What can hang from each mark:
k_942: k_766
k_766: k_230 k_942
k_689: k_230
k_230: k_12 k_766
k_817: k_766
k_42: k_12
k_666: k_230 k_689
k_12: k_230 k_309
k_881: k_942
k_309: k_42
k_461: k_666

Every row comes from one small tree of marks. The marks that hang from a mark follow it in brackets, in the order of their numbers. Every link used is in the known rows. Which tree was each row made from?
Known rows:
k_817[k_766]: [-1.27 -1.19 -0.03  0.03  3.12 -1.83 -1.10  1.89  0.62 -1.83  1.03  1.20
 -0.48  0.15  0.75 -1.03  0.97 -2.01  1.00]
k_666[k_230[k_12[k_309[k_42]] k_766[k_942]] k_689]: [ 1.17 -1.99 -0.26 -0.74  0.86 -3.55 -2.04  1.68 -0.43 -2.96  1.96  4.98
  0.02  0.86  1.81 -2.39  3.96  0.63  0.00]
k_461[k_666[k_230]]: [-0.14 -1.70 -0.31 -0.31  2.39 -0.91 -1.28  1.11 -0.34 -0.91  1.55  2.28
 -0.12  0.34  0.78 -1.01  1.26  1.39 -0.60]
k_666[k_230[k_12] k_689]: [ 0.91 -2.32 -0.19 -0.19  1.26 -0.81 -1.96  1.54 -1.17 -2.14  1.94  3.20
  0.10 -0.22  0.71 -0.97  1.08 -0.46  0.54]
k_461[k_666[k_230[k_12[k_309] k_766[k_942]] k_689]]: [ 0.51 -1.74 -0.46 -0.35  1.11 -2.36 -2.56  0.97 -1.10 -3.15  1.92  6.86
  0.31  1.13  1.14 -1.65  6.33  1.14 -0.95]
k_689[k_230[k_12]]: [ 0.04 -1.70 -0.34 -0.09  2.88 -0.89  0.26  0.83 -1.09 -1.67  1.00  2.16
 -0.08  0.09 -0.33 -1.52  0.08 -1.88 -0.04]
k_881[k_942[k_766[k_230[k_12[k_309]]]]]: [ 0.42 -1.30 -0.12 -0.07  3.04 -2.00  0.16 -0.06  0.57 -2.48  1.85  2.59
 -0.62 -0.07  0.95 -2.52  1.17 -0.87 -0.23]
k_12[k_230 k_309]: [-0.27 -0.53 -0.23 -0.75  2.99 -0.56 -0.84  2.54  1.26 -1.33  1.56  1.23
 -0.68  0.61  0.92 -1.60  2.82 -0.17  1.30]
k_817[k_766[k_230[k_12[k_309[k_42]]] k_942]]: [-0.52 -1.32 -0.47 -0.13  3.11 -4.07 -1.51  1.06  0.12 -1.95  0.85  3.45
 -0.08  0.12  1.91 -2.97  0.18 -2.27 -1.03]
k_230[k_12 k_766[k_942]]: [ 0.38 -1.63  0.08 -0.54  2.53 -1.79 -1.22 -0.57  0.82 -2.72  1.64  3.40
 -0.38  1.01  0.49 -1.88  4.49 -1.17 -0.97]
k_230[k_12]: [ 0.58 -1.74 -0.27 -0.25  2.79 -0.92 -0.38  1.16 -0.23 -2.02  1.58  1.44
 -1.02  0.20  0.25 -1.33  1.27 -1.41 -0.01]
k_12[k_230]: [-0.33 -1.09  0.09 -0.71  2.81 -0.17 -1.57  1.52  1.13 -0.87  1.41  0.60
 -0.39  0.46  0.62 -1.45  1.77  0.08  0.82]
k_766[k_230[k_12[k_309]]]: [ 0.17 -1.29 -0.76 -0.36  3.27 -0.93 -0.40  1.62 -0.05 -1.63  1.24  2.57
 -0.72 -0.31  1.12 -2.15  0.28 -1.79 -0.60]
k_12[k_230[k_766[k_942]] k_309[k_42]]: [-0.06 -0.69  0.07 -1.18  2.48 -2.76 -1.52  1.64  1.83 -1.67  1.43  2.39
 -0.42  1.45  1.70 -2.93  4.57  1.10  0.23]
k_309[k_42[k_12[k_230]]]: [-0.27 -1.49  0.03 -0.60  3.53 -1.08 -0.19  2.04 -0.02 -1.35  1.38 -0.91
 -1.04  0.15  0.93 -2.34 -1.06  1.05  1.21]
k_42[k_12[k_230 k_309]]: [-0.57 -0.69 -0.23 -0.45  3.85 -0.32  0.21  2.30  0.40 -2.26  1.60  0.74
 -0.89  0.29  0.57 -1.71  1.60 -0.24  1.71]
k_942[k_766[k_230[k_12]]]: [-0.11 -2.10 -0.12 -0.12  3.28 -1.86 -1.04  0.10 -0.11 -1.65  1.30  2.17
 -0.32 -0.86  0.76 -1.54 -0.93 -1.21 -0.09]
k_766[k_230[k_12] k_942]: [ 0.58 -1.84 -0.15 -0.28  2.89 -1.19 -1.70 -1.05  0.59 -1.74  1.52  3.28
  0.22 -0.03  0.65 -2.20  0.66 -1.34 -2.02]
k_42[k_12[k_230]]: [-0.67 -1.20  0.09 -0.35  3.77  0.03 -0.54  1.31  0.33 -1.77  1.47  0.07
 -0.61  0.10  0.28 -1.60  0.42 -0.02  1.30]
k_689[k_230[k_12[k_309]]]: [ 0.14 -1.17 -0.67 -0.15  2.99 -1.34  0.96  1.93 -0.98 -2.22  1.05  2.90
 -0.32  0.29 -0.05 -1.66  1.01 -2.15  0.38]

Write each row's tree:
[ 0.72 -1.35 -0.51 -0.33  3.00 -1.64 -0.97  0.02  0.68 -2.26  1.64  3.94
  0.00  0.16  0.91 -2.24  1.74 -1.47 -1.62] | k_766[k_230[k_12[k_309]] k_942]
[-0.35 -1.71 -0.13 -0.22  1.65 -0.68 -1.39  1.93 -0.62 -2.35  0.95  3.24
  0.15  0.22  0.13 -1.47  1.82  0.25  0.77] | k_666[k_689[k_230[k_766]]]
[ 0.20 -2.00  0.02 -0.39  0.96 -1.63 -3.20  0.24 -0.24 -2.38  1.82  5.31
  0.59  1.03  1.01 -1.32  4.85  2.61 -1.03] | k_461[k_666[k_230[k_766[k_942]] k_689]]
[ 1.09 -1.66 -0.60 -0.46  2.81 -2.72 -0.80  0.73  0.30 -2.01  1.53  2.95
 -0.49  0.23  1.55 -3.00  0.40 -0.39 -1.63] | k_766[k_230[k_12[k_309[k_42]]] k_942]
[ 0.31 -1.36 -0.45 -0.57  2.46 -3.50  0.18  0.96 -0.27 -2.57  1.01  4.06
 -0.12  1.12  0.81 -2.90  2.62 -0.88 -0.63] | k_689[k_230[k_12[k_309[k_42]] k_766[k_942]]]
[ 1.07 -1.49 -0.70 -0.50  2.82 -2.59  0.41  2.94 -0.49 -2.13  1.53  1.14
 -1.68  0.48  1.17 -2.16  0.83 -0.44  0.38] | k_230[k_12[k_309[k_42]]]
[-0.94 -1.37  0.14 -0.85  3.48 -1.43 -0.63  1.94  0.22 -1.49  1.00 -0.03
 -1.08  0.37  1.28 -2.80  0.88  0.75  1.24] | k_309[k_42[k_12[k_230[k_766]]]]
[ 0.14 -1.58  0.33 -0.04  2.93 -1.28 -0.66 -0.69  1.45 -1.72  1.79  1.11
 -0.20 -0.22  0.78 -2.18 -0.28  0.55 -0.35] | k_881[k_942[k_766[k_230]]]
[ 0.08 -1.99 -0.30  0.04  1.44 -1.71 -2.15 -0.13 -2.04 -2.99  1.06  6.10
  0.52  1.20 -0.16 -1.68  4.27  0.82 -1.51] | k_461[k_666[k_689[k_230[k_12 k_766[k_942]]]]]
[-0.40 -1.36  0.38 -0.86  3.18 -2.02 -1.18  0.28  1.10 -2.12  1.38  1.20
 -0.47  0.96  1.12 -2.88  2.35  1.08  0.19] | k_309[k_42[k_12[k_230[k_766[k_942]]]]]
[ 0.51 -2.00  0.32 -0.56  0.93 -1.55 -2.95  0.25  0.91 -2.64  2.01  4.39
  0.75  0.57  0.98 -1.31  4.03  1.09 -0.05] | k_666[k_230[k_766[k_942]] k_689]
[ 0.39 -2.09 -0.34 -0.05  1.33 -0.66 -2.44  1.93 -1.22 -1.68  1.83  3.25
  0.02  0.24  0.76 -0.78  1.50  2.43 -0.08] | k_461[k_666[k_230 k_689]]
[-0.52 -0.93  0.47 -0.91  2.50 -1.17 -2.41 -0.10  2.15 -1.66  1.50  2.66
  0.27  1.19  0.79 -2.09  4.86  0.22 -0.11] | k_12[k_230[k_766[k_942]]]
[ 0.87 -1.40 -0.32 -0.78  2.41 -3.47 -0.40  1.25  0.59 -2.81  1.61  3.31
 -1.04  1.25  1.39 -2.76  4.12 -0.23 -0.58] | k_230[k_12[k_309[k_42]] k_766[k_942]]
[-0.15 -1.96 -0.28 -0.17  1.67 -0.94 -1.29  1.59 -1.67 -2.52  0.87  4.04
  0.05  0.19  0.03 -1.65  2.12 -1.06  0.45] | k_666[k_689[k_230[k_12 k_766]]]
[-0.62 -1.73 -0.39 -0.07  1.78 -0.68 -1.80  1.88 -1.82 -2.19  0.76  4.05
 -0.06  0.71  0.18 -1.42  2.60  1.72 -0.23] | k_461[k_666[k_689[k_230[k_766]]]]
[-1.19 -0.53 -0.11 -0.80  3.81 -0.66 -0.04  2.27  0.79 -2.41  1.23  1.56
 -1.00  0.45  0.92 -2.15  3.31 -0.47  1.75] | k_42[k_12[k_230[k_766] k_309]]
[-0.96 -1.00 -0.39  0.01  3.26 -2.92 -1.69  0.39  0.47 -2.24  1.02  4.32
  0.34  0.05  1.27 -2.22  1.51 -3.20 -0.93] | k_817[k_766[k_230[k_12[k_309]] k_942]]
[-0.42 -1.97 -0.54  0.02  1.73 -0.98 -1.59  1.51 -2.84 -2.40  0.67  4.83
 -0.14  0.63  0.02 -1.66  3.00  0.40 -0.47] | k_461[k_666[k_689[k_230[k_12 k_766]]]]
[ 0.36 -1.98 -0.78 -0.65  1.29 -3.01 -1.69  3.22 -2.26 -2.20  1.39  4.62
 -0.81  0.65  1.94 -2.27  3.37  1.83  0.00] | k_461[k_666[k_230[k_12[k_309[k_42]] k_766] k_689]]
[-0.19 -1.59  0.01 -0.35  2.47 -1.96 -0.69 -0.92  0.01 -2.46  1.02  4.27
  0.55  0.86 -0.10 -2.04  3.09 -1.73 -1.08] | k_689[k_230[k_12 k_766[k_942]]]
[-0.60 -0.69 -0.19 -1.24  2.71 -2.16 -0.89  3.22  1.02 -1.17  1.11  1.18
 -1.13  0.93  1.87 -2.77  3.02  0.63  1.23] | k_12[k_230[k_766] k_309[k_42]]
